What can hang from each mark
q461: q973
q341: q7
q653: q88 q250
q88: q50
q50: q88 q638 q783
q638: q50 q923
q8: q751 q984
q7: q341 q984
q984: q8
q783: q50
q940: q250 q253 q923
q347: q653
q973: q442
q751: q8 q286 q461
q265: q50
q442: q341
q911: q341
q230: q50
q250: q7 q653
q253: q940
q923: q265 q940

Each row was made from one small tree. The marks that hang from a mark follow it in brackets, in the order of their numbers. Every link used is in the known rows. Write each row's tree.
Known rows
q783(q50(q88 q638(q923))): [-24  -3  17  26  -4   4 -17  -8  26  30 -13 -11  27  -1  -2  -2  -6   7
 -16  17  19 -13  -5  10  10 -19 -16 -21 -13  34  -9   7  15   8  17  12
  -6  19 -12   1  27]
q347(q653(q88 q250(q7(q984)))): [ -5  -1 -11  15  10 -20 -17   2   6  27  21   0  15  -1   1 -10   4   1
  19  38   3   3 -18   2  23  -6   1 -16   8  33 -18  25  21   4  13   1
   1  -2  -9   2  -7]
q230(q50(q638(q923(q940(q250 q253))))): [ -7  -5  14  -2 -16   1 -16  -7  34  37  -7 -11  40   1  -5  -9  -1   4
 -18  15  19 -11 -20   0   7 -14 -19  -7  -4  18 -17  -5  14   8  28  15
 -15  10 -17   0   7]
q88(q50): [  5  -5  -9   3 -13   5  -8  -3  23  28  23   0  -1  -6  -6  -5   1   4
 -13  22  10  -8 -22  13  15 -22 -15 -28  18  19 -24  14  24  10  17  11
   6  16 -27   2   9]
q751(q8(q984) q461): [ -9 -22 -31   8 -11  15 -24  -3  11  35  12  17   2  -1  -9 -11   3   1
 -12  28  14  -4 -28  12  27 -19 -18 -38  17  34 -25  15   9   2  10  13
 -18  11  -2  -2  11]
q751(q8 q286): [ -4 -26 -40  -1   5   6 -18  -7   6  31   7  31  14  -3   1  -6   0  -1
 -21  20  17  -9 -26   3  16 -18 -16 -31  22  27 -20  11  11   9  21  12
 -15  17   2  -1   6]
q341(q7(q984(q8(q751(q461))))): [  5  -4   2   8  -1 -10 -27  -4  19  23  14   9  12  -3 -15  -9  -5  18
   8  26  15  -6 -25  19  25 -20 -12 -26  14  11 -23   6  14  15  11 -12
   2   5 -11   4  -1]
q783(q50(q88 q638(q923(q940(q253))))): [-18  -4  19  26 -17   5 -16  -9  25  32 -15 -13  32   7  -4 -17  -4   5
 -18  17  25 -18  -4   2   8 -16 -16 -26 -12  30  -8   2  13  11  23  13
  -6  16 -15  -3  23]
q461(q973): [  4   1 -10   3   3  -2 -10  -6   4  25  18  -1  18 -18 -10  13   5   0
 -13  21   4  10 -16   7  12 -26 -14 -24   8  13 -10  17   6  -1  13   8
   2   6 -23  -2  15]
q653(q88(q50(q638 q783)) q250): [ -7  -4 -15  22 -14  -1 -17   4   7  29   9 -11  -5  -7  -9  -1   5   9
 -17  25  20  -3 -18   7  22  -7  -8  -4  -1  40 -19  27  37  10  14   5
  -7  15 -28   1  -1]
q265(q50(q88 q638(q923) q783)): [-21  -2  18  25  -9  12 -23 -14  30  28  -4 -26   3  -9  -5  -5  -5  19
 -15  21  23 -17  -1  13  14 -27 -12 -15  -9  23 -11   5  19   4  15  11
  -6  18 -17  -4  32]
q783(q50(q638(q923(q265)))): [ -1  -6  22  13  -3   3 -19  -4  22  27 -14  -9  23   0  -5  -8  -4   5
 -19  16  16  -9 -18  14   9 -28 -23 -22  -8  30 -10  13  12  10  19  18
  -8  16 -13   1  11]
q783(q50(q88 q638)): [-17  -4  14  25  -6   3 -12  -6  24  25 -10  -2  25  -4  -5  -5  -5   7
 -14  20  14 -15  -7   5  12  -6 -11 -20 -16  22 -14   7  17   9  11  10
  -1  18 -11   1  25]
q88(q50(q638(q923(q265 q940(q253))) q783)): [ 14  -5  -7  11 -24  15 -21  -7  25  34   1 -26  -6   6 -10 -23   4  17
 -23  26  30 -18 -18  11  11 -35 -24 -26  -2  25 -16   8  21  13  28  15
  -6  15 -26  -4   7]
q984(q8(q751(q461))): [ 14   2  15  13  -9  -4 -30 -12  23  36  14  13  16   0  -4  -1   5   5
  -9  12  18  -8 -18  13  10 -31  -9 -33  16  27 -17   9  18  13  12   4
  -1   6 -14   0  11]
q638(q50(q88) q923(q265 q940)): [ -7   0  -3  28  -2  35 -19  -6  23  36  -7 -18  13   4  -8 -36  -3   1
 -24  18  32  -3   5   7  15 -24 -28 -31  21  32   0   5  14  -4  27  21
  -8   7 -20  -9  14]
q940(q253 q923(q265)): [ 30  -4 -11   6 -18   5 -21 -15   9  28  11  -8  26  15  -3 -15   6  -5
 -26  13  19 -15 -25  21  -1 -27 -29 -28  19  21  -9  10   8  16  17  32
  23   9 -23  -3  16]
q250(q7): [  5  -1 -11  12   5   4 -16  -8  12  24  10   0  22  -9  -7 -23   0  17
   5  13  10 -17 -20  10  14 -25 -10 -27   5  11 -10  12  13  -2  17   9
   2   0 -19   2  -5]
q442(q341(q7(q984(q8(q751(q461(q973))))))): [  5  -4  -1  10   3 -12 -25  -2  17  48  17  11  13 -13 -19   2  -4  12
   5  31  13   7 -22  23  30 -22 -27 -30  12   3 -14  14   6  16  15 -25
  14   6 -11   1   1]
q50(q88 q638 q783): [-17   1 -18  29  -7  15 -24 -14  18  25  -7 -21  11 -11  -6  -4   4  26
 -15  26  26 -20  -8   6  16 -14  -8 -11 -22  16 -10   2  24   4   9   8
  -5   9 -13  -3  30]
q88(q50(q638(q923(q940(q250))) q783)): [ -1  -3  -7  11 -15  13 -22  -7  28  36   4 -24   3 -11 -10 -16   3  19
 -20  25  27 -10 -24   8  13 -27 -17  -7  -1  26 -16   5  24   7  24  10
 -12  19 -26  -2   7]
q341(q7): [ -1  -3 -13   6   2   9 -17  -2   7  17   7   1  18 -13  -6 -21  -6  17
   1  25  13 -11 -25  13  17 -17 -11 -20  17   2 -12  12  18   4  13  10
   0   3 -22   1  -7]
q442(q341(q7(q984))): [ -3  -6 -14   6  -1  -4 -18  -1  14  39  14   3  18 -13 -17  -8  -6  17
   6  32  14  -1 -32  24  31 -13 -28 -22  14  -5 -13   9  13  13  16 -16
  16   4 -13   1  -3]
q253(q940): [ -3   2  -8   0  -9   6 -14 -10  12  22   9  -1  15 -14  -6 -15  12   7
  -8  17  22  -2 -27   9  11 -21 -10 -22  12  11  -8  -1  43   1  15   9
   1   9 -19   8   2]
q265(q50(q88 q638 q783)): [-14  -3  15  25 -11  10 -18 -12  29  23  -2 -16   1 -12  -7  -9  -3  20
 -13  24  19 -19  -3   8  16 -14  -8 -13 -13  12 -16   5  21   5  10   9
  -1  18 -16  -4  29]
q265(q50(q88)): [-14  -3  20  19  -9   4 -11  -9  25  24  13  -2   8  -7  -5  -8  -6   2
 -12  19  12 -11  -1   9  16 -12 -10 -21  11  13 -18   8  19   4  11  13
   5  14 -20  -3  26]
q653(q88): [-12   1  -6  21 -10  -3 -20  -3  10  24  12  -4  17  -8  -4  -2   4   2
 -12   7  14  -7 -14   9  15 -15 -10 -23  11  21  -4  27  24   4  11  14
   6   3 -26  -1  -4]
q984(q8(q751(q286 q461))): [ 13 -10  12  11  -4  -3 -30 -11  21  37  12  29  16  -2   0  -2   4   0
 -13  13  20  -8 -17   8  11 -31 -12 -34  18  28 -18   8  18  15  14   3
  -2   8  -3  -1  10]
q8(q751(q286 q461(q973(q442))) q984): [ -1 -15  -6   4 -11   0 -27  -2  20  39  12  34   3 -16   2   9  -4 -15
  -4  30   5   8 -11  -3  21 -38 -21 -33  12  21 -18  13   8   0   5  13
  -4  -2   5  -6  19]
q250(q7 q653(q88(q50(q783)))): [  6   0  -9  20   8  -1 -19   0  24  28  14  -6   3  -7 -17 -25  17  10
  31  27  13 -10  -8   8  18 -29  -8 -32   0  15  -4  30  13  -1  16  11
   5   5 -31   5 -19]
q250(q7(q341 q984) q653): [  1   0 -11   2  18 -20 -19  -6  22  33  14   5  21  -4 -28 -14  16   6
  37  34   2  -2 -22  12  23 -19 -23 -30  -5   2  -3   2   1   5  16 -28
  12   0 -11  10  -6]
q973(q442(q341(q7(q984(q8))))): [  8  -6   2  10  -5  -5 -21   2  13  36   6   7  19  -4  20  -6 -10  19
  23  37  22  -1 -35  22  32 -18 -26 -24  16   7  -9   6   9  15   9  -5
  18   5 -13  -8  -4]
q7(q341 q984(q8(q751))): [  8   5   7   1  -5 -29 -24 -12  29  39  27   2  22   5 -19  13   2   6
  -1  21  10   1 -27  19  20 -21 -24 -25  10  10 -12  -6  12  19  15 -41
  11  10  -5   5  15]
q50(q88 q638(q923(q940)) q783): [-24   4 -10  32  -6  19 -30 -14  19  35 -14 -32  19  -7  -5 -18   2  25
 -19  23  39 -17  -5   2  13 -27 -14 -14 -17  29   0  -4  21   1  18   9
 -12   7 -15  -8  25]
q783(q50(q88 q638(q923(q265)))): [-15  -4  19  27  -2   6 -19  -5  23  29 -15 -11  22   3  -4  -8  -6   4
 -20  17  20 -12  -2  11  11 -20 -22 -21 -12  33  -9  11  14   8  16  17
  -7  16 -11   1  25]
q638(q923(q265 q940(q250))): [  6  -1   4   9  -4   9 -29  -7   9  36   2 -16  27  -3 -11 -31   2  -2
 -26  16  29   2 -20   7  10 -30 -28  -6  23  26  -4   6  16  -1  24  25
 -17  -2 -22  -6  -2]
q88(q50(q638 q783)): [  5  -4 -14   9 -14  11 -14  -6  27  28   8 -14  -7 -10  -8  -5   4  22
 -14  27  17 -16 -24  12  15 -24 -14 -21  -7  18 -22  11  26  11  16   7
   0  20 -23   0  12]
q911(q341(q7(q984(q8)))): [  4  -2  -2  10   0  -1 -16  -3  15  -8  15   2  19  -4  -9 -14  -3  18
   8  18   5   0 -26  19  24 -13 -24 -24  16  -1  -2   5  12   9  16  -9
  15   1 -17   1  -3]
q50(q88 q638(q923)): [-38   3 -12  27  -3  14 -28 -10  16  33 -11 -14  15   0  -2   3  -2   8
 -19  12  22 -12  -2   9  11 -18 -17 -20 -18  35  -5   0  22   6  17  10
  -6   6 -13   2  33]
q751(q8(q984) q286 q461(q973)): [ -6 -40 -37   3   4  14 -19   0   2  38  13  42  -2 -10  -8  -1   3 -12
 -18  32  10  10 -18   1  28 -22 -24 -40  15  36 -25  22  -2   0  13   9
 -19  16  13  -3  14]
q50(q88 q638(q923(q265 q940)) q783): [-12   3  -8  33  -4  21 -32 -12  16  34 -17 -33  12  -2  -8 -26   2  22
 -24  24  42 -16  -1   3  14 -28 -22 -13 -17  28   0   0  21   1  18  16
 -13   3 -15  -8  22]

Write each row's tree
[  8  -4  -9  11 -11  15 -22  -5  26  32   3 -23 -10  -3  -8  -8   2  18
 -21  25  24 -12 -19  18  14 -38 -24 -22  -2  28 -17  14  23  10  21  14
  -6  18 -24   0  12] -> q88(q50(q638(q923(q265)) q783))
[ 30  -6 -10   5 -19   2 -26 -17   9  29  14  -9  33   8  -8 -14   8  -8
 -29  15  15  -8 -29  20  -1 -13 -27   1  22  17 -14   8  10  14  17  34
  11  10 -24  -1  15] -> q940(q250 q253 q923(q265))
[ 15  -9  11  10   1  -5 -28 -10  17  38  15  28  14  -6  -3   6   4  -4
 -13  15  16   1 -12   5  11 -34 -12 -34  14  28 -17  13  11  12  14   1
  -1   9  -5  -1  13] -> q984(q8(q751(q286 q461(q973))))
[-18  -5  19  26 -18   3 -19 -11  25  33 -14 -14  36   4  -6 -16  -3   3
 -20  18  23 -15  -7   2   8  -9 -15 -11 -10  28 -11   0  14  10  23  14
 -12  17 -15  -1  22] -> q783(q50(q88 q638(q923(q940(q250 q253)))))
[  0  -1 -10  16   8  -8 -12   6  11  31  24   1   3  -1   7 -18   3  -1
  14  38   4  -1 -13   1  19  -9   1 -21  13  37 -20  31  26   4  17  10
   0   5 -18   2 -11] -> q347(q653(q88(q50) q250(q7)))
[ 31  -5  -9   1 -11  -1 -28 -15  12  32  11  -4  32   9 -16 -14  20 -18
  -8  26  13  -2 -27  18  -1 -14 -28  -2  18  15  -9   8   4  13  17  36
  11   7 -24   2  12] -> q940(q250(q653) q253 q923(q265))
[-23  -1 -10  24  -4  30 -16 -11  27  33   1 -17  15  -3  -2  -2  -2   6
 -15  16  18  -5   0  18  14 -26 -18 -32  20  35  -6   6  14  -2  23  13
  -5  13 -19  -3  28] -> q638(q50(q88) q923)
[ -9 -42 -37   5  -4  18 -23  -2   8  37   8  43   1  -4  -5 -13   2  -7
 -17  30  16  -3 -26   4  29 -18 -23 -39  20  36 -28  16   9   5  13  13
 -19  13  15  -3   9] -> q751(q8(q984) q286 q461)
[-12   2  -7  32  -4  19 -35 -13  16  35 -16 -34  16  -6 -11 -26   3  20
 -26  25  40 -12  -3   2  14 -21 -21   2 -15  25  -3  -1  22  -1  18  17
 -19   4 -15  -6  22] -> q50(q88 q638(q923(q265 q940(q250))) q783)
[ 12  -3   1   7   4  -9 -16   3   6  34  14   5  16 -11   9  11  -6  11
  16  37  13  16 -25  17  29 -24 -25 -24   9   9  -8  13  -3   8  10  -9
  15   8 -16  -7   5] -> q461(q973(q442(q341(q7(q984(q8))))))
[ -3  -3  10   0  -3   4 -15  -8  37  31  -5 -22  30 -10  -1   4   0  22
 -13  22  22 -14 -21   9  11 -34 -17 -14  -5  20 -15   3  15   4  19  13
 -13  14 -15  -1  12] -> q230(q50(q638(q923) q783))
[ -1   0  -4  17  -1   4 -27   2  23  33   1 -13  -6  -1 -16  -8  18  -2
   7  28  19   0  -8  11  15 -32 -21 -26  -3  28  -2  28  18   7  16  19
  -1   7 -29   3  -4] -> q250(q653(q88(q50(q638(q923(q265)) q783))))
[ 21  -4   4  18 -21  10 -22 -17  20  27   2 -19  13  13  -4 -18   1   4
 -27  17  24 -22 -11  20   2 -22 -26 -22   2  20 -10   8  10  17  16  29
  21  18 -21  -5  29] -> q940(q253 q923(q265(q50(q88 q638 q783))))
[ -1  -2  -8  11 -14  15 -19  -6  28  35   3 -23  -1  -7  -7 -16   2  21
 -18  24  29 -13 -21   9  13 -35 -18 -22  -3  28 -14   7  24   9  23   9
  -6  19 -26  -4   7] -> q88(q50(q638(q923(q940)) q783))
[  8  -4   5   2  -3 -20 -18  -8  20  34  26   1  23   4 -16   6   4   9
   0  26  12   2 -33  21  26 -13 -26 -23   9  12 -12  -5  10  17  15 -39
  14  12  -5   4  13] -> q7(q341 q984(q8))
[ 16   2  -8   7   7   7 -24 -12  10  25   8  -6  27 -13 -10 -37  11   4
 -10  12  25   0 -27  15   5 -17 -20   2  11  15  -2   2  36  -2  14  22
   6  12 -19  11  -6] -> q253(q940(q250(q7) q923(q265)))
[ -2  -4  -8   9  -9  13 -20  -1  23  33   2  -9  -9   4  -7  -6  -2   4
 -22  17  16  -8 -16  16  12 -29 -26 -26  -3  32 -18  13  24  13  22  14
  -2  15 -22   4  12] -> q88(q50(q638(q923(q265))))
[-20  -2   6  11  -1   4  -9  -4  34  30  -5  -1  28  -4  -2   1  -4   7
 -13  18  15 -14  -4   0  14  -4 -13 -15 -14  15 -19  -1  20   6  13  10
  -4  12 -11   3  23] -> q230(q50(q88 q638))
[ -4  -1 -12   8   0  -3 -14  -4  14  -9  12   0  17 -10 -11 -12  -2  17
   5  19   1  -1 -25  17  23 -12 -25 -23  16  -6  -2   6  15   8  16  -8
  15  -1 -19   1  -3] -> q911(q341(q7(q984)))
[ -2  -2 -16  26  -7  29 -10 -14  28  24   6 -18  10 -14  -7  -9   3  21
 -10  28  19 -13  -6  13  19 -15  -9 -25  15  13 -12   8  17  -2  15  10
  -1  16 -19  -6  24] -> q638(q50(q88 q783))
[ 37  -8  24   9 -28   5 -20 -12  18  27   8 -18  15   1 -19 -50   4   4
 -24  28  27 -13 -18   0  14 -14 -20  -1  20  -3 -18   5  14   6  24  26
 -11   6 -26 -12  -3] -> q923(q265(q50(q783)) q940(q250 q253))
[ 23  -6   7   8 -21   7 -21 -14  18  27   3  -8  16  15  -4 -17   0  -5
 -27  11  16 -18 -19  20  -1 -21 -29 -26   4  20 -11   9   8  20  18  30
  23  16 -21  -3  20] -> q940(q253 q923(q265(q50(q638))))
[ 29  -4  -1   8 -23   8 -18  -7   6  29   4  -4  19  12 -13 -45   5  -2
 -24  21  27 -14 -18  -1  11 -18 -25 -30  16   6 -10   5  15   9  24  25
   0  -5 -23 -10  -5] -> q923(q265 q940(q253))
[-19   2 -12  30 -18  18 -30 -17  19  35 -13 -34  19   1  -5 -18   4  24
 -20  23  40 -23  -4   2  10 -26 -14 -18 -16  26  -2  -5  20   5  23  11
 -10   6 -17  -8  27] -> q50(q88 q638(q923(q940(q253))) q783)
[ -1   1  -1   6 -16  -2 -27  -3  22  37  15  13   4 -13  -2  11  -3  -9
   0  29   3   8 -13   3  19 -38 -17 -32  10  19 -16  13   9  -2   3  13
  -4  -4  -8  -6  20] -> q8(q751(q461(q973(q442))) q984)
[ -5 -22 -31  10  -1  13 -23   5   3  43   7  20  -2  -9   6  -5  -5   5
   7  43  13  12 -24  12  36 -22 -28 -39  14  26 -16  23  -5   1   7   4
 -10  12  -4  -7   4] -> q751(q8(q984) q461(q973(q442(q341(q7)))))
[  1  -5 -16   5   7 -19 -13  -4   2  30  16   3  23  -4 -19  -8   2   9
   3  31   7  -1 -29  11  27  -7 -18  -8   7  22 -17   1  18   6  17 -26
  -2   3 -10   6   1] -> q653(q250(q7(q341 q984)))
[  5  -2   4  18  13 -17 -25   1  21  27  16   5  16   5 -24 -16  15   5
  41  23  12  -1 -15  12  25 -20  -8 -31  -6  20  -6  19   5   5  14  -4
   9  -1 -16   8 -14] -> q250(q7(q984(q8)) q653(q88))
[  8  -4  14  22  -6  12 -21  -8  21  22  -4 -14  -5  -3 -12 -20  -3  12
 -21  24  21 -14  -2  11  18 -18 -21 -14  -7  11 -15  12  20   5  10  20
  -3  10 -15  -3  21] -> q923(q265(q50(q88 q638 q783)))
[ -3   0  22  19  -5  12 -23  -6  18  35   1 -17  14   3  -7 -35  -5  -2
 -24  15  31  -4  -1   6  13 -33 -28 -23  19  29  -3   7  15   0  22  23
  -7   4 -22  -9  10] -> q638(q923(q265(q50(q88)) q940))
[-13  -1 -12  27  -5  32 -18 -16  30  31   1 -31  13  -9  -2  -3   2  21
 -14  24  26 -10  -3  19  16 -35 -16 -27  21  31  -5   8  14  -4  22  13
  -8  16 -20  -6  28] -> q638(q50(q88 q783) q923)
[  4  -5  -7   8 -25  -9 -26 -11  14  28  13  -2  25   3 -18  -2  22 -12
   5  24   7  -4 -20   8   9  -4  -9  -6  12   7 -12  15  14  10  20  21
  -4   0 -28   4   1] -> q940(q250(q653(q88)) q253)
[-16  -1  -9  23 -15   2 -18   3  21  28   9  -4  -4  -4  -6  -2   1   2
 -15   8  13  -9 -11   8  15 -10 -13 -25  -6  27 -12  28  29  12  15  10
   7  14 -29   3  -2] -> q653(q88(q50(q638)))
[ -6  -1  13  16   0  11 -17  -6  35  35 -12 -25  28  -3  -4 -18  -2  18
 -20  24  35 -14  -1  -1  15 -25 -22 -12  -9  21 -10  -1  17   1  18  17
 -15  10 -14  -5  17] -> q230(q50(q88 q638(q923(q265 q940)) q783))
